Known rows, with every step that occurs:
bafit sadu: .29; .57; -.23; -.05; -.23; .20; .25; -.04; .33; .10; .11; .47; .04; .03; .25; .23; -.29; -.05; -.32
lumut puzov: .33; .32; .04; -.41; -.20; -.26; .51; .09; .07; -.19; -.09; .14; .19; -.07; -.06; -.18; .14; -.13; .16
puzov sadu bafit lumut: .30; -.27; .09; .46; .07; -.16; .09; .66; -.15; .00; .23; .17; -.07; .37; -.02; .02; -.29; .44; .29
sadu bafit: -.07; -.33; -.26; .33; .18; .05; .30; .22; .07; -.04; .05; .44; .14; -.10; .17; -.11; -.01; .20; .11
kava bafit lumut puzov sadu: .45; -.11; .28; .14; -.26; -.38; .20; -.14; -.02; .13; .03; .28; -.45; .04; -.28; .34; -.23; .22; .11
bafit pata: -.02; .18; -.08; .13; -.43; -.10; .12; .52; -.09; -.04; -.09; .50; -.08; .43; .36; .15; -.22; -.36; -.09
pata lumut puzov sadu bafit: .15; -.09; .18; .16; -.05; .08; .07; .63; -.37; -.54; .02; -.11; .01; .13; .16; -.04; -.06; .64; .17
puzov kava bafit sadu pata: .23; -.18; -.04; -.02; .03; -.41; .14; -.34; .03; .21; .30; .15; -.39; -.05; .11; .31; -.22; .32; -.06
pata lumut kava bafit: .31; -.03; .16; .59; -.16; -.04; -.14; .29; -.44; -.15; -.20; .20; -.21; -.03; .29; .29; .05; .26; .03
sadu bafit pata: -.38; -.23; -.27; .35; .00; .12; .11; .43; -.02; -.10; .04; .50; .01; .12; .31; -.03; -.06; .04; -.02
lumut sadu pata: .56; .60; -.21; -.04; .03; -.18; .24; -.26; .05; .11; .08; .23; .37; -.05; .22; -.17; .14; -.08; .08
sadu pata: .38; .04; -.07; .13; .21; -.50; .21; .06; -.04; -.19; .26; .42; .43; .13; .30; -.01; .03; -.28; .39
bafit sadu pata lumut puzov kava: .16; .48; -.17; -.14; .06; .03; -.02; -.09; .10; -.35; .36; .19; .17; .00; .38; .24; -.14; .27; -.11
pata lumut bafit sadu: -.09; .39; -.31; .28; -.17; .35; -.12; .36; -.11; -.21; -.14; .31; .20; .25; .16; .07; -.08; .31; -.21
sadu pata lumut puzov: .28; .05; .04; .06; .20; -.32; .06; .18; -.24; -.62; .22; .17; .40; .09; .34; .01; .10; .11; .38
sadu bafit pata lumut puzov: -.46; -.21; -.18; .30; -.02; .23; .00; .52; -.17; -.39; .01; .32; -.01; .09; .34; -.03; -.01; .31; -.03
sadu bafit lumut kava puzov: .15; -.11; -.10; .31; .05; -.02; -.01; .04; .03; .08; .04; .44; .09; -.07; .10; .04; .02; .29; .08
lumut kava bafit sadu pata: .28; .45; .04; .43; -.05; -.33; -.11; -.25; -.10; .34; -.01; .36; -.10; -.23; .12; .22; .24; -.33; -.01

Rows:
.32; .03; .25; .08; -.17; .01; .11; .63; -.37; -.52; -.03; -.10; .00; .20; .16; .01; -.10; .53; .17
pata lumut puzov sadu
.02; -.03; .13; .42; -.40; .01; -.02; .05; -.24; .11; -.11; .35; -.53; .09; .19; .28; -.22; .15; -.23
kava bafit pata lumut sadu
.03; .41; -.35; .11; -.11; .25; .17; .01; .06; .18; -.08; .29; .07; -.06; .23; -.19; .08; .15; -.21
lumut sadu bafit pata
.07; -.44; .07; .13; -.20; -.35; .05; .07; -.23; .08; .07; .11; -.59; .17; .20; .35; -.27; .40; -.07
puzov kava bafit pata lumut
.21; -.16; .15; -.06; -.14; -.08; .11; .20; -.29; -.45; -.04; -.09; -.22; .00; .15; .16; -.06; .64; .06
pata lumut puzov kava bafit
.25; -.02; .12; -.44; -.14; -.48; .42; -.19; -.02; -.04; .02; -.08; -.21; -.16; -.16; -.04; .11; .20; .13
lumut puzov kava bafit
.66; .29; -.04; .19; -.21; -.31; .02; .12; .04; .03; -.14; .50; .00; .18; .08; .46; -.07; -.12; .17
bafit lumut kava
-.08; -.12; .22; .31; -.40; -.10; .02; .11; -.26; -.03; -.09; .31; -.51; .09; .13; .27; -.17; .10; -.13
kava bafit pata lumut puzov
.30; .01; .31; .48; -.14; .07; -.24; .48; -.54; -.09; -.04; .02; .03; .08; .31; -.09; .03; .50; .06
pata lumut kava puzov sadu bafit
.46; -.23; -.01; -.03; .00; -.52; .12; -.39; -.02; .20; .20; .13; -.41; .01; .01; .36; -.19; .44; .08
puzov kava bafit lumut sadu pata
.33; -.08; -.01; .29; .22; -.28; .01; .25; -.25; -.50; .24; .31; .36; .17; .45; .12; -.04; .10; .34
sadu pata lumut
.40; -.10; .49; .08; -.25; -.12; .15; .21; -.26; .45; .24; .05; .12; .18; .00; -.54; -.23; .39; .04
kava puzov sadu bafit
.13; .17; .09; .18; -.07; -.08; .05; -.38; .02; .00; .21; .31; -.25; -.20; .08; .28; -.13; .18; -.14
kava bafit sadu pata lumut puzov
.26; -.05; .03; -.02; .23; -.41; .04; .14; -.27; -.61; .27; .06; .32; .09; .35; .04; .08; .24; .39
sadu pata lumut puzov kava
.77; .31; .27; .13; -.34; -.33; -.10; .12; -.12; .24; -.01; .31; .00; .26; .00; .22; -.15; .06; .13
bafit lumut kava puzov sadu
-.21; .78; -.55; .06; .01; .00; -.03; -.05; .21; .18; .03; .48; .56; .19; -.09; -.20; .16; -.34; -.11
lumut bafit sadu pata
.30; .11; .03; -.57; -.12; -.43; .46; .00; .03; -.17; .02; -.08; .02; -.05; -.06; -.11; .13; .14; .18
lumut puzov kava
.22; .09; -.17; .30; -.04; .40; .05; .24; -.19; -.27; -.10; .13; .03; -.04; .37; .02; -.05; .68; -.12
pata lumut sadu bafit
-.13; .18; .05; .05; -.45; .07; -.03; .64; -.29; -.47; -.13; .25; -.10; .38; .41; .15; -.14; .03; -.10
bafit pata lumut puzov
.42; .14; .50; .07; -.22; -.26; -.07; .22; -.43; .29; .27; -.01; .35; .35; .01; -.55; -.14; .27; .13
kava puzov sadu pata lumut bafit
